Each row was made from one small tree. The marks that hang from a mark follow it in brackets, in alphabetical order. Every link used is in the known rows. Write each row's tree.
Known rows:
mebeku(febo): [-0.11  0.23  3.07 -1.78 -0.34  1.69  0.73  2.96 -3.10  2.37  0.81 -1.84
  1.25 -3.07  2.89 -3.19  0.07 -2.27 -1.03  2.21 -4.51  0.52 -3.13  1.20
 -1.05 -1.89  1.68 -1.64]
fubemo(mebeku(lapat) ruzo(febo)): [-2.32 -0.18 -0.21  4.13  1.42 -0.48 -1.58 -1.56 -1.65 -0.53 -0.56  1.62
 -0.81  3.49  0.40 -2.61 -1.20  0.63 -0.02  1.35  1.00 -2.45 -0.23  2.49
 -3.35 -0.49 -0.70  2.50]
febo(fubemo): [ 0.09  1.58  2.47 -2.91 -2.02 -0.55  2.44  4.36 -2.88 -0.36  1.43 -2.10
  0.44 -4.20  6.14 -2.40 -0.18 -1.62 -1.49  2.24 -2.42 -1.23 -1.07  0.34
  2.17 -3.30  2.76  0.16]
febo(fubemo(zazab) mebeku(lapat) ruzo(gazot)): [ 0.95  4.36 -2.89 -2.34 -1.80 -2.07  2.93 -0.93  1.81  2.54 -1.52  1.14
 -0.88  0.84 -1.52  4.39  2.55  0.13 -0.69 -4.65  2.34 -0.52 -1.90 -0.03
  1.41  2.82 -3.56 -2.07]
zazab(fubemo(febo mebeku ruzo)): [ 1.11 -6.56  0.28  1.50  1.15  0.68 -1.04  0.78 -0.78 -3.22  2.88 -0.23
  0.51 -0.09 -1.76 -2.03 -4.51  3.23  1.21  1.90  1.28  2.08  3.19 -1.75
  1.03 -1.00  1.59  1.83]
ruzo(fubemo(zazab) gazot): [ 0.04  2.28 -0.53 -1.58 -0.95 -3.08 -1.39  1.65  2.95  0.78 -0.38 -0.47
  1.68 -3.36  3.34  3.09  3.53 -2.63 -1.65 -3.55  0.20  0.77  1.09 -0.82
  0.17  0.06  2.78 -1.12]
fubemo(febo mebeku(lapat) ruzo zazab): [-0.96 -5.14  1.46  7.39 -0.29 -1.56 -1.72 -0.74 -2.58 -0.47 -0.55  0.13
 -0.49 -0.39 -3.93  1.05 -5.62  3.62 -0.28 -1.02  3.20  0.55  1.19 -0.97
  1.01 -0.36  1.98  3.90]
zazab(fubemo(febo(ruzo) mebeku(lapat))): [-0.44 -2.94  0.67  1.26  2.92  1.89 -0.48 -0.16 -0.23 -1.02  2.13 -0.14
 -1.10  2.61 -4.48 -3.86 -4.13  1.21  0.21  1.79 -1.17  0.61  2.70  1.04
 -0.39  0.05 -4.69  2.29]
febo(mebeku): [ 2.46  1.29  2.21 -0.35 -2.86  0.61  0.89  1.72 -3.55 -1.02  1.63 -0.24
  0.03 -0.93  4.38 -1.71  2.02 -3.92  0.24  1.11 -0.65 -0.34 -3.21  1.47
  1.87 -1.46  1.46 -2.82]
mebeku(febo(fubemo(ruzo)) lapat): [-2.47 -0.95 -0.54 -0.91  0.38  0.44  2.41 -0.18 -2.13  2.17  0.99 -1.10
  0.23 -1.11 -1.62 -1.26 -2.35  3.10 -1.86  1.84 -3.87 -0.52 -0.04  0.03
 -1.75 -2.55  1.45  1.29]
mebeku(febo lapat): [-1.65  1.39  2.10  0.38  0.44  1.55 -0.31  1.08 -2.63  2.60  2.03 -0.75
  0.50 -1.58 -0.63 -4.45 -1.35 -2.14 -1.93  3.12 -5.88  0.37 -3.06  2.41
 -1.96 -2.14 -0.45  0.16]
gazot(ruzo(fubemo)): [ 0.13  2.18  3.59 -0.94 -2.17  0.05 -2.23  3.15 -0.90 -3.81  2.59 -2.19
  3.20 -2.20  4.20 -2.24  2.31 -3.00 -2.28  5.11 -4.04 -3.49  1.49  3.06
  1.71 -2.05  0.02  0.44]
ruzo(febo(fubemo mebeku) gazot): [ 0.88  4.72 -2.99 -6.47 -0.09  0.98  2.59 -0.93  3.36  0.21 -2.39  0.82
 -1.77  0.14  3.33  0.49  6.06 -3.07  1.49 -0.44  1.58  0.18 -2.18 -1.62
 -0.26  0.32 -0.76 -2.75]
ruzo(febo): [-1.24  2.17  3.62 -1.62  1.01  0.78 -1.42  1.87 -2.47  0.08 -0.01  0.24
 -0.03 -0.70  5.33 -3.44  3.44 -3.71 -1.29  1.22 -1.22 -1.71 -2.73  3.00
 -1.82 -2.09  0.85 -1.79]
zazab(fubemo(febo ruzo)): [ 0.52 -6.07  2.80 -0.38  0.57  1.24 -1.84  1.72 -1.91 -2.80  3.94  0.80
  0.36 -1.41 -0.48 -1.58 -1.77  1.88 -1.37  0.65 -0.73  1.57  2.81 -0.63
  0.50 -2.16  1.42 -0.51]
lapat(mebeku(febo(fubemo(zazab) ruzo(gazot)))): [ 0.67  3.17 -0.72 -5.41  1.77  1.42  2.58 -0.54  2.42  5.86 -2.88 -0.10
  1.48 -1.78  0.61  4.70  0.60  2.11  2.03 -5.10 -1.24  1.21 -3.01 -2.37
 -0.44  5.20 -0.62 -4.55]
zazab(fubemo(febo(mebeku(lapat)) ruzo)): [ 1.13 -5.20  0.11  1.39 -0.25  1.80 -0.84 -1.56 -1.21 -2.88  3.59  2.06
 -2.08  2.71 -5.76 -1.56 -1.37  1.55  0.05  1.25 -0.18  2.37  2.64  0.29
  0.25 -1.87 -0.84  0.22]
febo(fubemo(ruzo(gazot) zazab) mebeku(lapat)): [ 1.03  1.56 -3.24  0.12 -3.25 -3.40  1.55 -1.19  1.40  0.65 -0.81  2.10
 -0.78 -0.25 -2.21  5.02  1.27  1.80 -0.78 -3.95  3.43  0.72 -0.63 -1.26
  1.77  1.28  0.89 -0.13]
febo(fubemo(ruzo) mebeku): [ 2.00 -0.87 -0.68 -1.51 -2.72 -0.04  3.63  0.67 -3.03 -1.81  0.74 -0.59
 -0.09 -0.12  3.78  1.46  0.96  1.05  0.48  0.21  0.87 -1.53  0.09 -0.75
  1.81 -1.50  2.97 -1.21]
febo(ruzo(fubemo(mebeku))): [ 0.07  0.83 -1.10 -0.02  1.35  0.48  2.23  0.48 -0.08 -0.42 -0.51 -2.91
  0.97  2.09  4.52 -0.51 -0.34 -0.38  0.30  0.11 -0.99 -2.97  2.53  0.35
 -1.16  0.37 -0.66  0.30]
gazot(ruzo(fubemo(mebeku))): [ 0.86  1.29  1.24  0.88 -1.61 -0.22 -1.36  1.97  0.36 -4.02  0.97 -3.84
  2.76 -0.82  3.44 -2.54 -0.54 -1.88  0.48  6.54 -1.98 -2.81  2.14  1.89
  2.09 -0.79 -0.40  2.43]
lapat(mebeku(febo(fubemo))): [ 0.19  1.27  2.30 -4.84  0.95  3.77  2.60  1.13 -1.69  3.44 -0.17 -1.95
  0.84 -3.62  2.56 -2.29 -1.96 -0.45  2.66  2.70 -5.36  1.50 -3.15 -0.55
  0.19 -0.56  3.16 -2.43]
zazab(fubemo(febo)): [ 0.47 -3.16  3.99 -2.48  0.66  1.70 -1.68  3.03 -1.50 -1.76  3.50 -0.48
 -0.22 -2.87 -0.33 -3.86 -1.48 -1.40 -0.75  2.80 -2.19  2.43  1.27  0.00
  1.47 -2.95  0.67 -0.20]

Write each row's tree:
[ 0.17  1.77 -0.23  1.22 -0.44 -1.21  1.76 -2.19 -0.15  1.74 -1.05 -0.39
 -0.69  3.32 -1.56  3.19  2.40 -0.65 -0.29 -3.69 -0.16 -1.52  1.59  2.37
 -1.12  0.91 -1.67 -1.01]	febo(mebeku(lapat) ruzo(fubemo(zazab)))
[ 1.11 -1.00 -0.43  1.86  0.98 -0.02 -0.75  0.70  1.52  0.23 -2.64  0.01
  0.71 -0.61  0.13  3.94 -0.75  1.66  0.43 -3.86  4.54  0.47 -0.24 -3.13
  1.74  4.07 -2.14 -0.96]	fubemo(febo(ruzo(gazot)) mebeku zazab)
[ 0.95 -0.18 -1.17  0.57  1.24  2.69 -0.41  1.02  1.93 -1.75 -1.29  0.12
  0.55  0.51  2.18  0.49 -0.28 -0.28  0.26 -0.44  2.08 -0.45 -0.09 -2.81
  0.94  2.94 -3.56 -1.25]	fubemo(febo(ruzo(gazot)) mebeku)
[ 2.10 -2.79  4.12  1.76 -2.09  0.75  0.09  0.87 -2.63 -0.15 -1.43 -0.34
 -1.13 -2.15 -0.06  1.64 -0.12 -0.64  1.16 -1.24  2.53  2.28 -1.71 -1.12
  3.27 -0.76  2.85 -1.75]	fubemo(febo(mebeku) zazab)
[ 0.27 -1.36  1.20 -3.15  0.75  3.11  2.45 -0.40 -2.23  2.26 -0.02 -0.80
  1.03 -1.90  2.00 -0.03 -2.62  2.78  1.98  0.85 -3.81  0.60 -1.19 -1.03
 -0.70  0.07  3.41 -2.36]	lapat(mebeku(febo(fubemo(ruzo))))
[-2.07  1.31 -2.94  3.62  1.01 -3.72 -3.00 -2.47  2.67  1.40 -2.72  3.17
 -0.14  2.47 -2.29  2.39  0.24  1.14 -0.23 -4.00  4.64 -0.13 -0.80  0.45
 -2.31  2.97 -0.71  1.39]	fubemo(mebeku(lapat) ruzo(febo gazot) zazab)
[-0.96 -2.50 -2.86  4.76  0.01  0.76 -3.09 -0.83  1.46 -2.87  0.89  1.83
 -0.30  0.12 -1.73 -0.24 -2.87  1.39 -0.80  0.45  1.89  0.41  1.70 -2.62
  0.45  0.91 -1.66  2.31]	fubemo(febo mebeku(lapat) ruzo(gazot))
[ 0.28  2.87 -0.77 -2.30 -1.26  1.28  4.15 -0.02 -2.12  0.63  0.36 -0.29
 -1.43  2.34  0.77 -0.57  1.21 -0.74 -0.52  0.90 -1.28 -2.62 -0.95  1.80
  0.79 -0.44 -3.24 -1.11]	febo(fubemo mebeku(lapat) ruzo)
[-0.30 -5.62  4.55  3.81 -0.87 -0.96 -1.98  1.62 -4.31 -0.52  0.03  0.70
  0.63 -3.03  0.49  2.63 -1.63  2.45 -1.83 -2.54  1.99  0.18  0.73 -1.37
  1.66 -0.69  4.15 -0.67]	fubemo(febo ruzo zazab)
[-0.87  0.13 -4.52  2.63  0.34  0.05 -0.63 -1.53  2.07  1.44  0.29  0.90
  1.20  1.04 -2.70 -0.30 -2.49  1.77 -0.07  0.41 -0.94  1.01 -1.35 -1.30
 -2.53  1.38 -1.51  1.15]	fubemo(mebeku(febo lapat) ruzo(gazot))
[ 0.49  1.61 -4.26 -2.48  1.04  0.05 -1.81 -3.55  4.04 -0.99  1.63  5.02
 -2.04  5.06 -4.17  0.18  4.43 -1.24  0.15 -2.36  1.51  1.54  0.10  1.93
 -3.19  1.15 -3.71 -2.26]	zazab(fubemo(ruzo(febo(mebeku(lapat)) gazot)))
[ 1.65  0.06 -2.25 -2.44  1.37  2.78 -0.45 -1.88  3.47 -1.37  2.24  2.71
 -1.49  3.57 -5.15 -0.32  2.30 -1.34 -0.20 -1.63  0.15  1.77  1.29 -0.27
 -0.15  2.09 -6.79 -2.61]	zazab(fubemo(febo(mebeku(lapat) ruzo(gazot))))
[ 0.22 -1.00  2.85  2.66 -2.37  0.21 -2.71 -1.62  1.27 -2.64 -0.48 -1.63
 -0.41  0.24 -5.60  0.62  0.83 -0.49  0.51  2.32 -0.44 -0.23  2.99  1.07
  2.48 -0.57 -0.75  1.76]	gazot(ruzo(fubemo(febo(mebeku(lapat)) zazab)))
[ 1.08  0.42 -4.56 -1.07 -1.42 -2.01  1.78  1.24  1.58 -1.83 -0.07 -0.27
  1.21 -1.63  4.27  1.96 -1.20  1.83  0.27  0.00  2.52 -0.51  0.52 -3.27
  1.33  0.84  1.51  0.88]	febo(fubemo(mebeku ruzo(gazot)))
[ 2.36  1.09  1.70 -2.01 -3.08 -2.08  3.78  1.96 -2.22  1.49 -1.26 -1.60
 -0.69 -2.74  2.39  1.98  0.68 -0.66  1.07 -1.07  1.95  0.86 -2.46 -0.52
  3.50 -1.58  4.35 -0.87]	febo(fubemo(zazab) mebeku)
[-1.26  1.80 -0.89 -1.84  0.88  0.10 -2.50  0.30  0.83 -1.16 -0.16  3.45
  0.60  0.49  4.33  1.20  5.05 -1.53 -1.91 -2.45  1.21 -1.57 -0.97  0.52
 -2.55  1.12 -0.62 -2.67]	fubemo(ruzo(febo gazot))
[-0.31  5.02 -2.84 -3.24 -0.42 -2.15  1.16 -2.38  4.12  2.73 -3.76  1.82
 -3.02  0.84 -1.99  2.23  4.18 -1.38  0.86 -3.28  2.86  1.15 -2.32 -0.26
 -0.15  1.08 -0.89 -0.21]	ruzo(febo(fubemo(zazab) mebeku(lapat)) gazot)
[-0.15  4.36  3.32  0.12 -1.95  1.70 -2.94 -1.16 -1.24 -2.41  0.56  1.48
 -0.66  2.77 -1.00 -4.21  4.32 -4.22 -0.28  5.26 -1.53 -3.15 -2.43  5.89
 -0.07 -0.10 -4.43 -0.74]	gazot(ruzo(febo(mebeku(lapat))))
[ 1.40 -2.71 -3.03 -0.12 -0.14  1.49 -2.37 -2.27  3.18 -3.17  3.31  3.30
 -1.42  2.09 -5.86  0.32  0.96  0.48 -0.15 -1.02  1.12  3.45  2.33 -1.96
  0.20  0.18 -2.83 -0.94]	zazab(fubemo(febo(mebeku(lapat)) ruzo(gazot)))
[ 0.85 -1.61 -2.00  2.78 -1.17  2.19 -1.95 -1.85  1.22 -3.09  1.36  3.43
 -1.43  1.66 -2.42  1.55  1.13  0.11 -0.58 -0.66  1.75  0.78  0.38 -1.86
  0.42  0.39 -1.65 -1.46]	fubemo(febo(mebeku(lapat)) ruzo(gazot))
[-1.14 -3.30  3.38  1.24  0.67 -0.77 -1.06  1.16  0.04 -0.26 -1.07 -2.35
  0.02 -3.53  0.73  1.57 -0.07 -0.16 -0.47 -1.11 -0.04  1.33  3.02 -1.97
  0.93 -2.33  4.50  1.14]	ruzo(fubemo(febo zazab))
[ 0.46  0.84 -2.31 -4.58  0.92  2.81  1.13 -0.85  2.02  2.13 -0.55  0.84
  1.58 -1.98  1.57  1.91  0.02  1.86  1.67 -1.22 -2.42  1.37 -1.62 -3.03
 -0.77  2.31  1.65 -3.36]	lapat(mebeku(febo(fubemo(ruzo(gazot)))))
[-2.41  3.17 -0.02  1.25  1.00  0.11 -2.63 -1.53  2.62 -2.47 -0.63 -1.88
  0.32  3.11 -0.76 -4.46  1.09 -2.13  0.62  6.28 -1.99 -3.64  2.97  3.89
 -1.76 -0.39 -3.01  4.16]	gazot(ruzo(febo fubemo(mebeku(lapat))))
[-2.76  3.68 -3.84  1.22  2.52 -3.19 -2.01 -2.99  6.35  2.00 -3.79  0.12
 -0.70  2.16 -1.53  1.32  1.87 -1.66  1.34 -2.78  2.10  0.37  1.74 -0.14
 -3.15  1.33 -0.41  2.77]	ruzo(febo fubemo(mebeku(lapat) zazab) gazot)
[ 1.24 -3.97  1.73 -0.05  1.27  1.42 -0.45  2.02 -0.14 -2.02  2.76 -1.94
 -0.31 -1.42 -1.09 -4.22 -4.28 -0.17  1.77  3.71 -0.23  3.17  1.28 -1.58
  1.62 -2.02  0.56  2.03]	zazab(fubemo(febo mebeku))
[ 0.92 -2.70  1.77  4.93 -1.77 -4.13 -0.15  1.59 -3.83  0.53 -0.16 -0.21
  2.07 -1.05  1.95  2.20 -3.18  2.31  0.37 -1.91  3.86 -0.54 -1.06  0.14
  1.61  0.55  3.78  0.79]	fubemo(mebeku ruzo zazab)
[-1.95  1.81  1.67 -0.36  1.58  2.51  0.84  0.43 -2.65  3.35  1.24  0.03
  0.56  1.20 -0.83 -2.56  0.23 -0.65 -2.77  0.59 -5.34 -1.68 -2.45  3.14
 -2.68  0.01 -3.97 -1.35]	mebeku(febo(ruzo) lapat)
[ 1.58 -0.06 -3.41  0.58 -1.59 -4.51  1.45  1.33  1.28  0.31 -2.01 -0.52
  1.54 -2.35  1.97  5.09 -1.72  3.72  0.63 -2.91  4.86  0.59  0.27 -3.62
  2.45  2.14  3.39  1.32]	febo(fubemo(mebeku ruzo(gazot) zazab))
[-2.27  1.06  0.90 -1.78  1.38 -1.00  3.97  0.09 -1.58  6.17 -1.91 -2.02
 -0.11 -0.51 -3.41  1.26 -1.74  2.62 -1.71 -1.63 -3.00 -0.69 -1.74  0.94
 -0.71  0.33 -1.54  0.23]	mebeku(febo(fubemo(zazab) ruzo) lapat)
[-1.28 -2.28 -1.50  3.96  0.61  0.33  0.07 -1.09 -2.15  1.49  0.53 -0.65
  0.62  1.22 -2.43 -2.66 -4.58  2.38  0.16  2.55 -2.14  0.14 -0.94  0.59
 -2.43 -0.26  0.12  2.26]	fubemo(mebeku(febo lapat) ruzo)
[-1.45  0.69 -0.20  0.50  2.83 -2.43  0.17 -0.93  1.81  2.20 -4.19 -2.79
 -0.45  0.87  1.63  0.86  0.96 -0.51  2.91 -1.47  1.96 -0.34  1.67  0.19
 -2.18 -0.36  3.07  2.25]	ruzo(febo fubemo(mebeku zazab))
[-3.12  1.22 -0.75  2.37  2.53 -2.84 -0.93 -2.53  1.95  2.14 -3.30 -1.38
 -1.21  2.22 -1.56 -0.81 -0.38 -0.87  1.63 -0.63  0.61 -0.45  1.94  1.79
 -2.71 -1.05  1.35  3.90]	ruzo(febo fubemo(mebeku(lapat) zazab))
